What can hang from each mark:
bova: fepit
muban: piga
fepit: piga
piga: bolor fabi fepit muban sagu
zema: muban
bolor: podov
podov: bolor poma
poma: podov
sagu: piga
gedam: piga

Each row was made from one small tree. The marks that hang from a mark follow it in brackets, in alphabetical order. Every link used is in the known rows. Write each row's tree.
Known rows:
zema{muban{piga{bolor fabi fepit}}}: [ -9.9  -2.2 -16.9  22.3  -1.7 -15.4   4.3  -9.1 -19.1   9.3 -57.6 -14.8
   3.3  -5.6   2.9  -4.7  17.8  11.8 -12.4 -16.1  23.4  -1.9 -11.4  -7.4]
piga{bolor{podov} fepit muban sagu}: [  9.4 -19.7   6.6  17.1  12.7 -17.4   8.0   1.2 -26.4  16.9   5.4  -2.2
  41.1  -7.1 -18.9   8.0  -0.6  -8.0   1.2  -3.3 -15.9  -5.4   4.3  30.4]
zema{muban}: [ -4.7   0.3  -9.4   6.3 -21.3  -3.0   4.0   6.6 -11.4  -0.2  -3.9  -0.8
 -14.1   2.2 -10.3  -8.2  13.0   5.3   1.8  -0.4  21.5 -11.2 -10.2  -2.5]
sagu{piga{fabi}}: [ 21.1  15.8 -11.8   7.5 -11.8  -0.6  14.8  23.3   4.8   7.4 -22.3  -2.5
  13.5  -3.0  -0.1 -15.7  10.1   4.7  22.4  -2.4  17.7  -8.0 -19.7  -4.1]
bolor{podov}: [  2.2  -6.5   1.3  -3.3 -19.7  -2.8   6.9   1.5   4.7   4.5   4.4   0.4
  19.1  10.9 -11.2  -0.7   3.6  -7.7  13.1   6.7   0.5  -6.3  -3.8  12.7]
piga{bolor{podov} fabi muban sagu}: [ 18.9 -18.0   3.5  14.0  -3.3  -4.5  11.2   3.8   7.0  23.4   0.1   7.2
  40.1  -3.7 -18.8   0.1   3.0  -9.3   2.7   8.2   2.6  -4.3  -6.9  24.6]
bolor{podov{poma}}: [  5.6  -9.6  -8.3 -11.7 -26.3   1.4   0.9   4.7  -6.9  16.3   4.8   5.4
  16.5   9.1  -8.7  -6.4   4.8 -18.0  19.4  13.9  -2.4 -11.8  -6.1  13.2]
fepit{piga{bolor}}: [  0.9 -14.9 -14.2   6.7  15.6  -1.4   7.4  15.7   6.0   0.7 -29.3  -6.8
  -8.8 -16.1 -12.0  -4.5   8.2   5.9   5.8  -0.7   2.3   3.5  17.1  -2.9]
piga{fabi fepit}: [  0.5  19.0 -14.5   6.7 -11.3  -3.0  10.2   4.2 -27.7  12.9 -19.0   9.7
  35.1  -1.1   2.7  -8.8  12.0  -1.9   4.8  -8.7  10.4  -6.7  -3.3   5.6]
zema{muban{piga{fabi fepit sagu}}}: [ -1.3  -0.9 -26.0  10.0 -17.9  -5.8  13.0  -9.8 -17.2  20.3 -51.0 -12.3
  22.6  -8.7   5.1   1.8  16.7   0.4  -6.0  -8.1  28.3 -16.5 -21.0 -15.4]
zema{muban{piga{bolor}}}: [-12.1 -15.3 -11.9  19.9  -3.0 -11.0   2.9   0.2   1.4  -1.7 -48.6 -19.8
 -26.7  -1.8  -7.9  -3.8  13.7  12.6  -6.2  -5.1  14.6  -7.6  -4.8 -11.7]
piga{bolor fabi fepit muban sagu}: [ 10.0  -1.8  -8.4  23.8  13.6  -7.3  12.5   9.9 -34.8  23.3 -15.8   8.4
  40.6 -15.7 -11.7  -1.6   7.0  -2.5  -4.3  -6.2  -0.2  -7.2   2.6  18.8]
sagu{piga}: [ 16.0   6.7  -7.1   8.2  -3.5  -5.1  12.9  25.7  -2.5   0.0 -15.1  -7.5
  -0.1  -2.9  -5.9  -9.4   6.2   7.6  24.7  -3.5   4.0 -10.1 -13.1  -2.3]
piga{bolor{podov{poma}} fabi fepit}: [  0.2  -6.7  -8.7   2.1 -12.3  -7.4  -1.5  -4.0 -31.3  24.7  -7.0   4.2
  41.9   4.3  -1.6  -8.1   8.6 -14.7   6.1  -0.4   3.4   0.3  -5.1  23.4]
gedam{piga{bolor fabi}}: [ 10.3  -2.7  -1.6  13.4 -10.0   0.7  11.3  10.7  -6.7  15.6 -25.5  12.1
  39.9  -3.9 -11.8 -17.5   8.8   4.7   0.8  -4.3   6.5   0.0  12.6   4.7]
poma{podov{bolor}}: [-26.0   2.4 -16.9 -14.6 -23.5   5.2   8.5   8.2 -16.6   9.5   7.1  -4.2
  28.1  -0.7 -11.5   4.8   4.0 -16.8  17.8  11.5 -10.2 -25.9  -2.5  -2.8]
muban{piga{fabi fepit sagu}}: [  2.8   0.3 -25.4   9.6  -8.6  -1.2  19.1  -1.3 -14.3  22.8 -55.9  -5.1
  44.5  -8.8   7.7   3.3  10.7  -6.7   3.0  -5.6   8.5 -16.4  -7.1 -13.2]
piga{bolor{podov} fabi}: [  1.3  -8.2   2.2   7.6 -14.3  -3.5   3.9  -0.3   8.2  10.1  -4.5   2.5
  27.7   7.4  -9.5  -7.7   6.0  -3.0   3.3   1.7   9.5   3.3  -4.8  15.9]
bova{fepit{piga{bolor{podov} sagu}}}: [ -8.4 -25.5  -4.0  -9.8   9.8  -1.9   4.4   2.6  18.0   8.2 -18.6 -20.4
  -3.8 -10.4 -24.1  -0.3   3.4 -14.4  15.5   7.2 -14.9  -9.5   9.8   9.7]
bova{fepit{piga}}: [ -4.9   3.8 -16.2 -13.8   3.8   3.7   3.5  15.1  13.8  -1.5 -33.8 -10.2
 -28.9 -12.2 -16.1  -9.6  10.2  -9.3  17.7   6.8  -7.9 -12.9  10.1   0.9]
fepit{piga{bolor{podov{poma}} sagu}}: [ 10.8 -36.2 -16.0 -10.6   0.1   1.3   5.4   7.0   2.7  24.1  -9.9  -6.2
  20.3 -11.1 -14.7   1.7   3.3 -17.0  14.5  12.8  -0.7  -4.4   5.2   4.8]
bova{fepit{piga{fabi}}}: [ -1.0  13.6 -20.9 -14.1  -5.0   8.1   5.2  13.3  19.5   6.2 -40.2  -4.2
 -15.6 -12.8 -12.0 -14.9  14.7 -12.8  15.5   7.1   4.9 -11.0   3.6  -0.3]
fepit{piga{bolor fabi}}: [  5.0  -5.6 -19.2   5.6   7.9   2.6   9.0  12.3  12.6   8.7 -34.9   1.5
   4.1 -15.9  -7.8  -7.4  11.8   3.3   4.9  -0.4  14.2   5.8   8.6  -2.7]
podov{bolor poma}: [ -4.4   6.9 -27.2 -10.7 -24.6   9.6   4.2  15.2 -40.7  17.0 -10.0   7.4
   9.4   3.1  -8.5 -12.9   9.0 -13.2  28.2  13.4 -11.6 -25.0  -4.1   2.9]

Write each row's tree:
[ -0.5  -6.5 -20.7   9.8   0.4  -6.4  17.6   0.4 -22.5  15.7 -47.7 -12.6
  31.4  -8.7   2.1   6.7   7.3  -3.4   4.8  -5.5  -4.1 -19.2   0.9 -12.4] -> muban{piga{fepit sagu}}
[ 14.0 -12.7   7.2  13.1   3.9 -13.9   7.4  16.3   5.3  -0.1  -5.8 -18.9
   7.7   2.0 -11.9  -5.5   1.5   5.7  20.3  -4.1  -0.8   1.6 -11.3  11.9] -> sagu{piga{bolor{podov}}}
[ -5.7   6.2  -9.3  19.0   3.4  -7.0   6.7   6.3 -31.9  10.2 -21.1   4.5
  31.5  -4.2  -1.1  -9.4  10.8   3.4  -2.3 -13.9   6.7   1.1   4.4   8.9] -> piga{bolor fabi fepit}
[  3.3 -17.2   0.0  16.2   5.5  -7.5  14.7   6.6 -42.2  19.3 -14.7   1.9
  59.7 -10.9 -12.5  -4.1   3.2   1.6   0.0 -14.7 -14.6  -9.1  20.4   4.6] -> gedam{piga{bolor fepit sagu}}
[ -3.7  -1.9   0.9  10.8  -5.5 -11.2   4.8  -5.7 -18.7  13.5  -5.9  -0.7
  43.6   3.2  -3.7  -3.1   7.1  -4.1  -0.2  -8.4   4.7   5.5  -2.2  21.5] -> piga{bolor{podov} fabi fepit}
[ 16.2   8.5 -13.7  12.5  -1.1  -3.7  15.8   8.3 -30.5  24.7 -11.8  13.3
  46.7 -13.7  -7.7   0.4   8.5  -8.6   1.8  -1.8   4.5 -14.2  -4.9  13.4] -> piga{fabi fepit muban sagu}
[-12.7  -8.0 -10.3  -2.2  17.6   0.2  -0.3  15.4   9.8  -4.5 -36.1 -13.8
 -32.4 -13.4 -19.9 -11.8   9.7  -2.4  11.5   1.8 -12.7  -6.7  20.5   3.4] -> bova{fepit{piga{bolor}}}
[  7.5  -3.9  -5.3   5.5  -9.6  -3.2  19.7   5.3 -38.6  21.5 -13.0   7.3
  60.8  -8.0  -8.8  -3.4   4.0  -4.9   7.3 -10.5  -8.5 -15.6  13.3  -1.1] -> gedam{piga{fepit sagu}}
[ 18.8 -20.3   0.3   4.7  18.9 -11.8   4.3  10.2  17.4   5.5 -13.2  -6.2
  -5.7 -14.1 -23.3   6.1   4.0  -3.5   8.1   8.7  -3.5   7.8   9.2  23.2] -> fepit{piga{bolor{podov} muban}}
[ -1.1  -9.6  -7.6  12.6  -1.9 -15.2   6.9 -11.5  -2.6  14.2 -48.6 -15.3
  35.0   2.8   2.8   4.4   8.5  -2.1  -1.6  -7.0   4.1   3.5  -5.3   8.2] -> muban{piga{bolor{podov} fabi fepit}}
[ -9.1   1.6 -18.5  11.5  -8.9 -14.9   5.4  -6.2 -22.6   3.4 -48.2 -17.2
  -8.1  -2.9   1.3   1.6  15.4   5.8  -3.2 -10.0  16.4 -11.4 -10.8  -9.4] -> zema{muban{piga{fepit}}}
[ 21.3 -12.5 -16.7  11.9  17.9   2.0  14.5  16.9   9.8  19.3 -28.2   5.3
  14.9 -26.6 -18.2  -1.1   8.9  -2.4   2.1   6.5   7.8  -2.3   7.2   5.5] -> fepit{piga{bolor fabi muban sagu}}
[  9.8 -21.7  13.6   6.4  -9.8  -8.5   7.7   3.4  -2.0  10.1  -5.2   0.2
  36.0   6.3 -19.2  -5.9   1.1  -1.3   7.3  -3.1  -6.4   1.6  14.1  15.9] -> gedam{piga{bolor{podov}}}
[  8.4 -10.7  -3.0  24.9  21.7 -12.2  10.0  12.3 -39.7  14.2  -7.1   2.4
  28.6 -15.6 -15.8   1.4   3.5  -0.2  -2.1  -8.6 -14.9  -9.8  11.3  17.8] -> piga{bolor fepit muban sagu}
[ 13.8 -11.4  -3.6   6.7   5.2 -17.3  -0.1  12.4 -32.1  14.2  -5.4 -16.3
  21.3  -0.9  -4.2  -6.7   3.5  -5.3  23.1  -7.7  -7.9  -1.8 -11.0  19.6] -> sagu{piga{bolor{podov{poma}} fepit}}
[ -2.0  -9.9 -20.0  20.0   6.5  -6.4  15.4  -0.6 -17.6  21.7 -58.3  -9.6
  41.4 -11.2   4.2   1.2   9.3   0.2  -4.0 -10.2   3.0  -9.0   0.4  -9.1] -> muban{piga{bolor fabi fepit sagu}}
[  6.0   1.0  -3.3  23.3  20.5 -16.9  10.2  20.6 -31.9  -0.3 -19.4 -15.5
  11.4  -8.5  -3.5  -7.8   5.7  13.5  14.1 -20.3  -5.6  -1.2  -2.4   5.7] -> sagu{piga{bolor fepit}}
[  3.9 -24.0  -8.9   9.8 -10.3  -3.1  13.2  -4.4  22.3  21.4 -42.2 -13.5
  37.4  -0.3  -4.6   3.7   5.3  -7.2   1.9   6.8   7.7  -6.9  -9.3  -3.4] -> muban{piga{bolor{podov} fabi sagu}}
[ 21.6  -2.9 -15.3  11.0  19.3  -2.4   8.1  18.3  10.7  10.5 -31.7   5.9
  -2.5 -22.8 -16.1  -5.3  11.1   1.3   2.6   5.3   9.6   5.6   9.4  11.1] -> fepit{piga{bolor fabi muban}}
[ 29.2  -2.5 -24.0   0.4   3.2   6.7  18.0  17.2  14.4  22.7 -28.1   9.2
  19.0 -24.4 -14.6   1.7  10.0  -8.4   8.9  11.3  13.7  -8.4  -0.8   1.4] -> fepit{piga{fabi muban sagu}}
[  4.0 -32.1  -6.7  -1.3   7.3  -1.9  12.5   4.2  12.8  12.2  -8.5 -11.0
  20.5 -10.9 -16.4   7.1   2.1  -5.9   9.7   5.9  -0.2   0.8   8.1   4.5] -> fepit{piga{bolor{podov} sagu}}
[ 26.1  11.3  -4.1  29.0  22.7 -18.0   9.1  22.3 -26.1  11.0 -26.1  -4.6
  18.8 -16.2  -7.4  -9.8   9.0   8.9  10.6 -12.7   4.4   0.4  -9.6  20.7] -> sagu{piga{bolor fabi fepit muban}}
[-10.3 -17.5 -13.3  -2.8  17.3   3.9   5.8  14.0   7.6   5.8 -31.4 -14.6
 -15.1 -18.7 -21.8  -7.7   7.0  -6.3  11.6   3.6 -13.9 -14.2  17.2  -3.1] -> bova{fepit{piga{bolor sagu}}}
[ -3.3 -22.1   2.2  12.0   1.4 -12.2   9.2  -3.9 -27.1  14.9   4.8  -7.4
  47.7   0.4 -10.0   5.8   0.7  -5.8   2.8  -8.2  -8.8  -5.7   3.0  14.8] -> piga{bolor{podov} fepit sagu}
[ 25.0  -9.9 -17.8  -0.1  12.6   2.3  16.0  19.9   8.1  14.1 -20.3   1.4
   3.0 -23.8 -19.4   4.8   5.9  -8.0  11.6  11.8   0.3 -11.7   7.1   2.5] -> fepit{piga{muban sagu}}
[ 23.2 -10.7  -5.3   4.2  10.3  -7.0   5.8   7.6  23.4  13.9 -20.2   1.0
   7.3 -14.3 -18.1   1.7   7.6  -6.4   5.2   9.9   8.3  10.7   1.4  24.0] -> fepit{piga{bolor{podov} fabi muban}}
[  3.7   2.4  -3.2  15.9  -2.4  -6.7  10.9   4.3 -32.8  17.4 -24.4   8.6
  54.8  -7.6  -6.1 -13.4   9.3   4.8  -2.0 -17.5   1.2   1.1  15.5   9.6] -> gedam{piga{bolor fabi fepit}}
[ 14.8   3.7 -19.4  -9.5   6.3   6.9  10.2  17.3  18.4  18.0 -34.9   0.1
  -6.0 -23.8 -21.5  -7.2  11.1 -17.2  15.0  16.1  -2.3 -19.5   1.1   8.3] -> bova{fepit{piga{fabi muban sagu}}}
[ -3.0 -26.1  -4.9  14.5   6.2 -16.5  11.8  -8.9 -13.1  16.8 -36.9 -22.8
  38.8  -2.8  -2.9  11.5   2.2  -5.1   1.8  -6.0  -9.8  -7.2   1.3   3.3] -> muban{piga{bolor{podov} fepit sagu}}
[ 18.0  -5.0   2.5  12.0  -5.4  -9.3   9.1  12.0  12.5   8.2 -10.1 -12.6
  21.2   3.4  -6.5 -10.3   5.3   4.4  17.5  -3.9  12.3   5.1 -21.0  12.0] -> sagu{piga{bolor{podov} fabi}}
[-11.3 -21.2 -16.2  22.0   5.5 -14.7   8.1  -6.2 -28.3  10.7 -47.2 -22.7
   5.6 -10.0  -3.7   2.8  11.8   7.8 -10.5 -14.7  10.3 -10.9  -6.0 -12.7] -> zema{muban{piga{bolor fepit sagu}}}
[ 32.0  23.0  -9.9  17.8   8.8 -13.6  12.7  22.6 -22.5  12.3 -24.5  -0.6
  20.8 -14.0  -4.0  -7.6   9.9   2.4  16.3  -8.7   9.1  -6.5 -17.6  17.5] -> sagu{piga{fabi fepit muban}}
[ -0.9 -23.3 -13.9  18.0   7.5  -3.1  14.7   7.0   2.5  10.8 -47.8 -14.0
  13.5  -9.2  -7.0   0.8   5.3   1.8   1.5   0.1  -4.7 -14.5   6.1 -14.5] -> muban{piga{bolor sagu}}
[ 12.0  10.3  -8.9  23.6  11.8 -12.6  11.5  17.8 -25.7   7.2 -28.1  -8.5
  24.7  -9.6   1.2 -12.7   9.7  11.2  11.8 -18.6   8.9   1.4  -9.4   5.3] -> sagu{piga{bolor fabi fepit}}
[  3.7 -15.0  -6.2   9.5 -10.0  -7.8   7.6  -5.6  24.6  11.7 -46.6 -13.5
  19.4   4.4  -2.7  -0.6   7.9  -0.9   3.5   3.9   7.2   1.1  -7.5   3.0] -> muban{piga{bolor{podov} fabi}}
[  1.4   3.6 -21.1   8.0 -25.7  -3.0   6.8  -2.1  10.2   8.7 -54.9  -9.5
  -8.9   0.2   1.0  -6.1  18.3   4.3  -2.8   1.1  34.3 -11.0 -21.7 -15.7] -> zema{muban{piga{fabi}}}
[ -5.7   0.4 -15.7  -3.6   9.2   3.5   2.1  12.8  17.3   3.4 -42.2  -8.4
 -17.4 -13.8 -15.1 -15.8  13.3  -4.1   9.5   3.2   0.1  -3.4  11.8   4.1] -> bova{fepit{piga{bolor fabi}}}
[ 10.0  -4.2 -23.2   5.5 -16.4   6.8  19.7   5.3  13.0  20.7 -52.4  -3.9
  29.0  -6.2   2.6  -1.0  10.1  -5.5   6.2   6.4  13.6 -18.0  -9.4 -18.3] -> muban{piga{fabi sagu}}
[ -6.9 -18.8 -15.3  21.6  14.0 -11.2  13.6   1.0 -23.5  13.2 -50.2 -15.6
  28.5 -10.6  -1.7   4.3   5.6   2.9  -1.4 -11.0  -9.3 -11.7   8.7  -8.2] -> muban{piga{bolor fepit sagu}}
[ 34.6   0.0  -5.1   7.3 -14.1   4.3  19.5  15.1  -4.5  29.4 -18.3  20.5
  50.7 -11.5 -18.2  -8.8   6.2  -8.9   5.9   6.8   3.4 -15.9   3.0   9.6] -> gedam{piga{fabi muban sagu}}
